Known rows, with every way that one mark hangs from another
V{L M{K{G}} Q}: |  18 |  10 | -24 |  22 | -27 |  32 |  -3 |  24 | -10 |  -2 |   2 |  15 |  50 |   4 |   8 |  25 |   6 | -13 |   6 | -33 |  27 |  60 |
K{G M}: |  24 |  25 | -58 |  36 |  11 |  41 |  -5 |  37 |  -2 | -12 | -19 |  14 |  12 | -31 |  29 |   1 | -15 |  -4 | -39 |  -7 |   4 |  50 |
V{L M Q}: |  13 |  10 | -34 |  -1 |   2 |  18 |  -9 |   1 |   8 |  -2 |  35 | -26 |  58 |  16 | -24 |  39 |  10 | -21 | -16 | -34 |  25 |  44 |
V{Q}: |  -1 |  23 | -47 |   0 | -16 |  37 |  -1 |  -1 |   6 |   9 |   8 | -31 |  25 | -16 | -19 |  19 |  -5 |   8 | -40 |  -9 |   7 |  30 |
G{K{M{Y}} Q}: |   1 |  25 | -37 |  12 |  11 |  14 |  56 |  -3 |   5 |  -3 |  27 | -14 |   8 | -58 |  17 |  36 |  10 |  -6 | -39 |  -7 |  -5 |  41 |
Z{K{G{Q}}}: |  -3 |  55 | -46 |  32 | -32 |  29 |   4 |  41 | -16 |  26 |   1 | -10 |   8 | -42 |  27 |  -6 | -14 |  18 | -43 | -37 |  20 |  35 |
L{V}: |   8 |  11 | -56 |  16 |  -3 |  25 |  14 |  -4 |  17 |  -3 | -28 | -54 |  26 | -32 |  11 |  25 | -20 | -23 | -58 |  -4 |  21 |  55 |
K{G}: |  -6 |  32 | -59 |  28 | -17 |  39 | -11 |  34 |   0 |  -5 | -25 |  -7 |  14 | -33 |  35 |  -1 | -19 |   4 | -35 |  -5 |   6 |  41 |
M{K V}: |   6 |  13 | -39 |  14 | -33 |  23 |  30 |  11 |  33 |   6 | -33 | -39 |  18 | -40 |  14 |  12 | -12 |   2 | -26 |  42 |   8 |  57 |
V{L M{K Y} Q}: |  12 | -10 | -26 |  -3 | -16 |   2 |  20 |   2 |  11 | -14 |  16 |  -8 |  61 | -18 |  -8 |  41 |  31 | -15 |  16 | -13 |  22 |  69 |
Y{M{K}}: |  10 |   9 | -33 |  14 | -13 |  12 |  29 |  11 |  27 | -20 | -25 |  -9 |  12 | -23 |  29 |  14 |  19 |   7 | -34 |  33 |   1 |  59 |
V{L M{K{Z}} Q}: |  21 |   8 | -16 |   9 |  -9 |  16 |   2 |  -7 |  -7 |  11 |  29 |   0 |  47 |  35 | -15 |  11 |  15 |   2 | -12 | -19 |  20 |  55 |
Z{K}: |  -7 |  27 | -49 |  24 | -15 |  18 |  13 |   1 |  11 |  17 | -11 | -43 |  22 | -42 |  22 |  -7 | -14 |  15 | -50 |   2 |   8 |  48 |
M{Y}: | -10 |  12 | -61 |   5 |  -5 |   8 |  15 |  11 |  25 | -17 | -14 | -28 |  24 | -56 |  19 |  16 |   6 |   3 | -25 |  14 |   4 |  51 |
M{V}: |   0 |  16 | -57 |   6 |  -6 |  17 |  10 |   8 |  34 |   9 | -10 | -45 |  25 | -26 |   3 |  18 | -17 |  -2 | -35 |  27 |  14 |  43 |
Z{K{G M}}: |  22 |  26 | -53 |  49 |   7 |  35 |   3 |  25 |  -9 |  12 | -11 |  14 |  21 | -40 |  28 | -12 | -12 |   5 | -40 | -12 |  10 |  59 |
Y{M{K{Z} V}}: |  19 |  11 | -29 |  13 |   2 |   2 |  31 |  -2 |  29 |  13 |   4 |   7 |  13 |  16 |  15 |   3 |  26 |  19 | -23 |  51 |  12 |  56 |
M{K{Z}}: |   2 |  22 | -36 |  19 | -28 |  26 |  16 |   3 |   6 |   4 | -23 | -17 |   6 | -14 |  22 | -22 |  -9 |  24 | -45 |  26 |  -3 |  51 |
M{K{Z} V{Q} Y}: |   5 |   5 | -34 |  -3 | -19 |   6 |  32 | -11 |  13 |  31 |  15 |   5 |  27 | -11 | -23 |  14 |  23 |  25 |   3 |  35 |  16 |  53 |
L{V{M{K Y} Q}}: |  20 | -12 | -32 |  -8 | -14 |  10 |  33 |  -7 |   5 |   3 |   1 | -16 |  54 | -29 | -19 |  52 |  21 | -17 |   1 | -17 |  29 |  80 |
K{M Z}: |  26 |  21 | -53 |  19 |  28 |  26 |   4 |   3 |   2 |   2 |  12 |  -1 |  13 |  -1 |   2 | -15 |  -4 |   9 | -56 |   9 |  -2 |  45 |

Rows
|   4 |  -3 | -40 |  -9 |   8 |   1 |   3 |  -1 |  13 | -12 |  40 | -14 |  64 |  -7 | -20 |  49 |  29 | -19 |   6 | -31 |  27 |  53 | => V{L M{Y} Q}
| -18 |  49 | -27 |  16 | -16 |  26 |  28 |  -8 |  -9 |  27 |  37 | -30 |  -3 |  -8 |  21 |   0 | -12 |  22 | -64 | -11 |   0 |  17 | => G{K{Z} Q}
|   8 |  23 | -34 |  28 |  26 |  29 |  33 | -24 |  -3 |  16 |  25 |  -6 |   9 |  -4 |  21 |  -4 | -12 |   9 | -67 |   9 | -10 |  42 | => G{K{M Z}}
|  20 |  19 | -31 |  32 |  -5 |  14 |  14 |  22 |  10 |  16 |  -4 |  42 |  12 |  17 |  33 |  -1 |  21 |  23 |  -8 |  37 |  18 |  59 | => Y{M{K{G Z} V}}
|  24 |  14 | -61 |  29 |  30 |   9 |   9 |  21 |   4 |  13 |  13 |  46 |  22 | -16 |  10 |   4 |  12 |   9 |  -1 |  16 |  18 |  59 | => K{G M{V Y} Z}
|  29 | -10 | -56 |  17 |  33 | -14 |  30 |   5 |  37 | -19 |   1 | -13 |  45 | -34 |  -2 |  43 |  20 | -37 |  -4 |  24 |  22 |  66 | => K{M{V{L} Y}}
|  24 |   2 | -32 |   9 | -16 |  20 |  25 |   2 |  14 |  -7 | -26 | -39 |  38 | -23 |  13 |  28 |  -9 | -23 | -31 |  -8 |  21 |  81 | => L{V{M{K}}}
|   4 |  30 | -33 |  13 |  21 |   9 |  50 | -12 |  -6 |  12 |  47 |   6 |   6 | -29 |  14 |  12 |  15 |  12 | -44 |  -7 |  -3 |  38 | => G{K{M{Y} Z} Q}
|  -6 |   5 | -55 | -11 |  -6 |  10 |  18 |  -4 |  26 |  17 |  20 | -20 |  38 | -32 | -28 |  43 |  14 |   5 |   0 |  17 |  21 |  43 | => M{V{Q} Y}
|  27 |   1 | -26 |  24 |   6 | -13 |  31 |  -6 |  30 |   1 |   4 |   4 |  29 |  27 |  17 |  17 |  31 |  -4 | -14 |  44 |  25 |  60 | => Y{M{K{Z} V{L}}}
|  31 | -10 | -47 |   5 |  31 |  -3 |  26 |  -6 |  26 |  -2 |  28 |  -4 |  54 | -18 | -37 |  56 |  28 | -31 |   1 |   7 |  26 |  55 | => K{M{V{L Q} Y}}
|   1 |  55 | -48 |  21 | -19 |  34 | -15 |  39 | -21 |  17 |  12 |  12 |  -2 |  -3 |  20 | -16 | -11 |  26 | -42 | -29 |  16 |  20 | => K{G{Q} Z}
|  20 |  10 | -57 |  13 |  35 |   6 |  15 |   2 |   8 |  -5 |  12 |  10 |  19 | -23 |   4 |  -6 |  15 |  10 | -31 |  13 |  -3 |  56 | => K{M{Y} Z}
|  22 |   2 | -37 |   3 |  19 |  -2 |  13 |  -8 |  32 |   7 |  34 | -11 |  47 |  23 | -23 |  58 |  34 | -21 | -10 |  12 |  34 |  38 | => Y{M{V{L Q}}}
|  10 |   7 | -42 |   6 |  -5 |  16 |   7 |  -6 |  25 |  14 |  16 | -38 |  46 |   2 | -27 |  45 |   1 | -21 | -18 |   4 |  30 |  35 | => M{V{L Q}}
|  19 |   2 | -20 |   4 | -21 |  20 |  10 |   2 |   7 |  -5 |  11 | -21 |  51 |   3 | -11 |  34 |   9 | -16 | -10 | -21 |  21 |  59 | => V{L M{K} Q}
|  34 |  24 | -47 |  23 |  21 |  40 |  -7 |  14 | -14 |  38 |  33 |  42 |  22 |  25 | -25 |   6 |   3 |  13 | -17 |   0 |  22 |  39 | => K{G M{V{Q}} Z}
|  27 |  -5 | -21 |   9 |  -4 |   0 |  35 |  -6 |  33 |   2 |  11 |  -5 |  43 |  14 | -14 |  51 |  37 | -17 |  -3 |  28 |  29 |  54 | => Y{M{K V{L Q}}}
|   8 |  16 | -37 |  16 | -23 |  17 |  20 |   1 |  21 |  21 | -13 | -19 |  12 |  -5 |  10 | -10 |  -7 |  20 | -31 |  43 |   9 |  53 | => M{K{Z} V}
|  28 |  49 | -47 |  28 |  10 |  38 |  -5 |  38 | -24 |   9 |  19 |  33 |  -1 |  -3 |  10 | -14 |  -4 |  13 | -44 | -30 |  10 |  31 | => K{G{Q} M Z}
|   8 |  35 | -30 |  18 |   5 |  32 |  46 |   0 |   2 |   5 |  23 | -26 |   2 | -36 |  14 |  23 | -14 |  -6 | -64 | -14 |  -5 |  33 | => G{K{M} Q}
|  20 |   7 | -41 |  -8 |   6 |  30 |   4 | -10 |   0 |  14 |  23 | -35 |  52 |   4 | -32 |  46 |  -4 | -21 | -31 | -38 |  30 |  57 | => L{V{M Q}}
|  13 |  36 | -29 |  23 | -28 |  24 |  22 |  48 |  -1 | -11 | -13 |  24 |  -2 | -23 |  41 |  14 |  20 |  12 | -23 |  -5 |  12 |  44 | => Y{M{K{G{Q}}}}
|  16 |  25 | -22 |  15 | -23 |  43 | -12 |  19 | -26 |  23 |  23 |  36 |  31 |  23 |   3 |  -9 |   5 |  28 |  -3 | -23 |  16 |  54 | => V{M{K{G Z}} Q}
|  13 |  14 | -29 |  18 |  -2 |   9 |  24 |   0 |  15 |  -2 |  -4 |  10 |   6 |   8 |  27 |  -8 |  23 |  23 | -38 |  34 |  -1 |  54 | => Y{M{K{Z}}}
|  12 |  11 | -41 |  -6 |  13 |  14 |  13 |  -1 |  32 |  15 |  35 |  -6 |  31 |  14 | -27 |  47 |  28 |   5 | -18 |  20 |  21 |  37 | => Y{M{V{Q}}}
|  15 |  14 | -35 |  41 | -22 |  14 |   8 |  20 |   5 |  14 | -21 |  10 |  25 |   8 |  31 |  -3 |  -6 |  -1 |  -9 |  19 |  29 |  57 | => M{K{G Z} V{L}}
|   4 |   2 | -37 |  -1 | -17 |   2 |  25 |  16 |  21 | -21 | -12 | -17 |  34 | -47 |  23 |  16 |  16 |   3 |   2 |  11 |   5 |  79 | => V{M{K Y}}
